Every row comes from one small tree of marks. The marks that hang from a mark follow it in brackets, in the order of their numbers. Every link used is in the known rows. Which tree was each row made from?
In the rows, zero is written as 128.
Known rows
z671{z339{z162{z361{z360}}}}: [ 48 127 138 146  84 128 123  97 112 162 147  86 155 153 142 132 144 129
 133 112 155 141 113 127 117]
z698{z162{z361{z360{z412 z490{z136}}}}}: [175  79 118 148 101 132  92  91 164 153 136  58 141 120 100 137 131 132
 146  91 102 111 132 142 167]
z412{z162{z339{z671} z361} z360}: [118 142 148 129 139 110 139 152  68 103  99 112 146 134 147 145 118 111
 104 140 116 136 116 126 102]
z360{z361{z162{z339}} z412 z490{z136}}: [218 118 105 118 129 141  88 147 166 151 125 137  90 108 114  99 114 138
 139 102 136 103 148 123 156]
z360{z136 z361{z162}}: [142 147 124 131 115 136 149 121 165 180 137 185 119 122 147 117 134 133
 191 157 114 112 131  99 100]
z361{z162}: [105 143 135 134 156 121 110 142 142 176 154 137 127 131 146 110 144 130
 101 107 136 124 114  98 143]
z136{z360{z361{z162}} z490}: [119 141 135 155 120 149  93 127 163 171 151 183 134 107 143 119 143 178
  95 130 149 134 114 108 100]
z671{z339{z162{z361}}}: [ 42 149 152 143 100 130 124 130 119 144 142 122 143 143 151 135 133 115
 145  98 143 124 107 129 129]
z361{z360}: [ 78 122 120 136 153 114 125 103 128 167 159 108 145 144 136 116 153 155
 120 127 139 132 110 114 150]
z162{z361{z360{z490}}}: [128 119 119 152 140 131 139  69 124 149 162 126 169 113 120 138 140 147
 114 103 151 110 117 125 140]
z136{z360{z361 z412{z162{z339}}} z490}: [127 125 127 120 122 134 106 165 140  94 109 172 108 130 122 137 131 154
 133 141 131 166 114 142 140]
z136{z490{z360}}: [ 24 141 149 147 173 122 114 131 170 154 164 118 134  96 132 108 143 147
  60  99 135 122 107 134 173]
z360{z136 z361 z412{z162}}: [142 128 121 114 108 128 166 142 174 119 114 183 108 145 136 139 128 131
 252 173  70 135 135 117 138]
z360{z136{z490} z412{z162{z361}}}: [ 94 125 138 144 104 141 148 119 144  99 125 155 127 141 126 157 129 114
 176 115 121 127 138 139 127]
z339{z162{z361{z360{z136{z490} z412}}} z671}: [ 88 108 130 145  99 137 119  89 103 147 131  61 114 148 125 126 129 129
 135 144 142 129 170 115  82]
z360{z361 z412{z162{z339}} z490{z136}}: [205 118 107 112 114 130 111 161 174  98 108 158  98 106 117 123 111 146
 163 114  90 117 136 136 177]
z412{z162 z360}: [105 127 152 143 131 103 139 139 139 119 120 165 150 118 149 140 139 137
 135 149  70 155 101 111 143]
z412{z162{z339{z671} z361} z360{z136{z490}}}: [109 145 151 144 107 128 143 124  86  83  97 153 144 113 143 147 115 105
  95 150 133 125 133 132  71]
z339{z162}: [ 88 132 143 136 146 111 118 152 140 158 138 127 120 115 146 124 138 134
 135 115  99 148 114 106 139]
z698{z162{z339{z671} z361{z360{z490}}}}: [177 122 126 124 139 125 106 112 100 132 124  84 150 119 116 135 121 112
  66 117 139 106 110 131 124]
z360{z136{z490} z361 z412{z162}}: [109 132 130 131  99 141 143 134 182 107 116 201 105 134 136 145 128 139
 218 156  94 125 134 122 137]
z162{z339{z671} z361{z360{z136 z412 z490}}}: [182 111 104 112 146 132 145  85  84 116 133  90 131 138 103 113 117 113
 114 148 161 105 164 134 108]
z360{z136{z490} z361 z412{z162{z339{z671}}}}: [131 146 124 105 117 136 129 159 131  88  98 170  86 145 136 126 111 124
 159 166 123 111 146 123 117]
z671{z339{z162{z361{z360{z136{z490}}}}}}: [ 42 132 142 160  51 145 130  70 129 140 143 128 152 131 138 134 140 123
 122 121 170 128 131 132  84]

Write each row's tree
[212 122 125 112 156 127 116 153  89  76 123 116 144 128 109 128 114 138
  50 129 123 143 140 140 114]	z136{z360{z412{z162{z339{z671} z361}} z490}}
[175 123 125 115 143 128 138 149 122  86 116 145 122 124 110 150 117 104
 135  93 127 135 122 147 164]	z360{z412{z162{z339 z361}} z490}
[106 132 150 154  94 129 155 118 107  85  99 178 144  97 135 161 124  97
 139 130 128 147 117 148  90]	z412{z162{z339 z361} z360{z136{z490}}}
[174 100 103 122 132 132 157  77 108 119 132 113 133 124  95 126 127 106
 155 129 158 124 146 149 134]	z162{z339 z361{z360{z136 z412 z490}}}
[107 146 135 124 141 120 142 160 101 110 120 128 138 130 137 154 129 108
 134  91 136 142 102 144 135]	z412{z162{z339 z361}}
[163 117 114 137 133 125 154  68 154 139 159 170 154  99 120 110 141 151
 107 150 118 116 133 112 126]	z361{z360{z136 z490}}
[138 165 122 106 155 129 105 164 112 169 124 127 102 143 152 102 121 128
 105 141 152 103 125  99 106]	z360{z361{z162{z339{z671}}}}
[119 122 132 104 140 116 176 151 134 118 110  83 115 121 107 131 125  91
 148 128  99 163 141 165 137]	z490{z360{z136 z412{z162{z339 z361}}}}
[191 107 131 137 137 131 134 126 138  96 139 151 157 117 107 145 130 152
 114 116  98 155 128 137 136]	z136{z360{z412{z162{z361}} z490}}
[136 147 122 112 128 147 107 146 126 140 115 147  75 149 136 100 115 113
 135 160 167  97 157 107 105]	z360{z136{z490} z361{z162{z339{z671}}} z412}
[ 80 132 133 110 137 126 120 173 173 117 111 126  90 114 120 125 126 133
 134 123 110 151 116 152 178]	z136{z490{z360{z361 z412{z162{z339}}}}}
[171 106 120 116 136 114  97 177 129 104 121  90 121 128 114 108 133 153
  85 114 105 169 137 148 151]	z490{z136{z360{z412{z162{z339}}}}}
[139 103 126 134  69 139 145  69 139 126 140 123 140 134 113 123 130 114
 156 139 132 132 154 130 114]	z671{z339{z162{z361{z360{z136 z412 z490}}}}}
[153 130 113 126 161 129 123  97  77 129 145  93 153 124 121 121 122 133
  60 115 176 100 130 128 113]	z162{z339{z671} z361{z360{z490}}}
[213 123 115 123 120 145 142 110 184 152 136 199 102 116 121 112 123 129
 194 159 105 108 151 101 126]	z360{z136 z361{z162} z412 z490}
[ 88 136 117 124 160 120 126 113  58 149 138  52 144 155 134 121 132 124
  94 119 182 113 126 131 113]	z162{z339{z671} z361{z360}}
[114 140 128  86 164 111 131 190 141 128 107  82  89 141 128 107 117 132
 124 158  85 141 134 133 159]	z490{z360{z361 z412{z162{z339{z671}}}}}
[110 146 143 118 154 120 107 162  89 134 112  78 132 142 137 139 118  90
 111 109 135 102  99 133 130]	z698{z162{z339{z671} z361}}
[115 137 122 117 138 116 134 135  70 122 123  67 148 158 135 136 131 129
  82 123 150 138 123 129 105]	z412{z162{z339{z671} z361{z360}}}
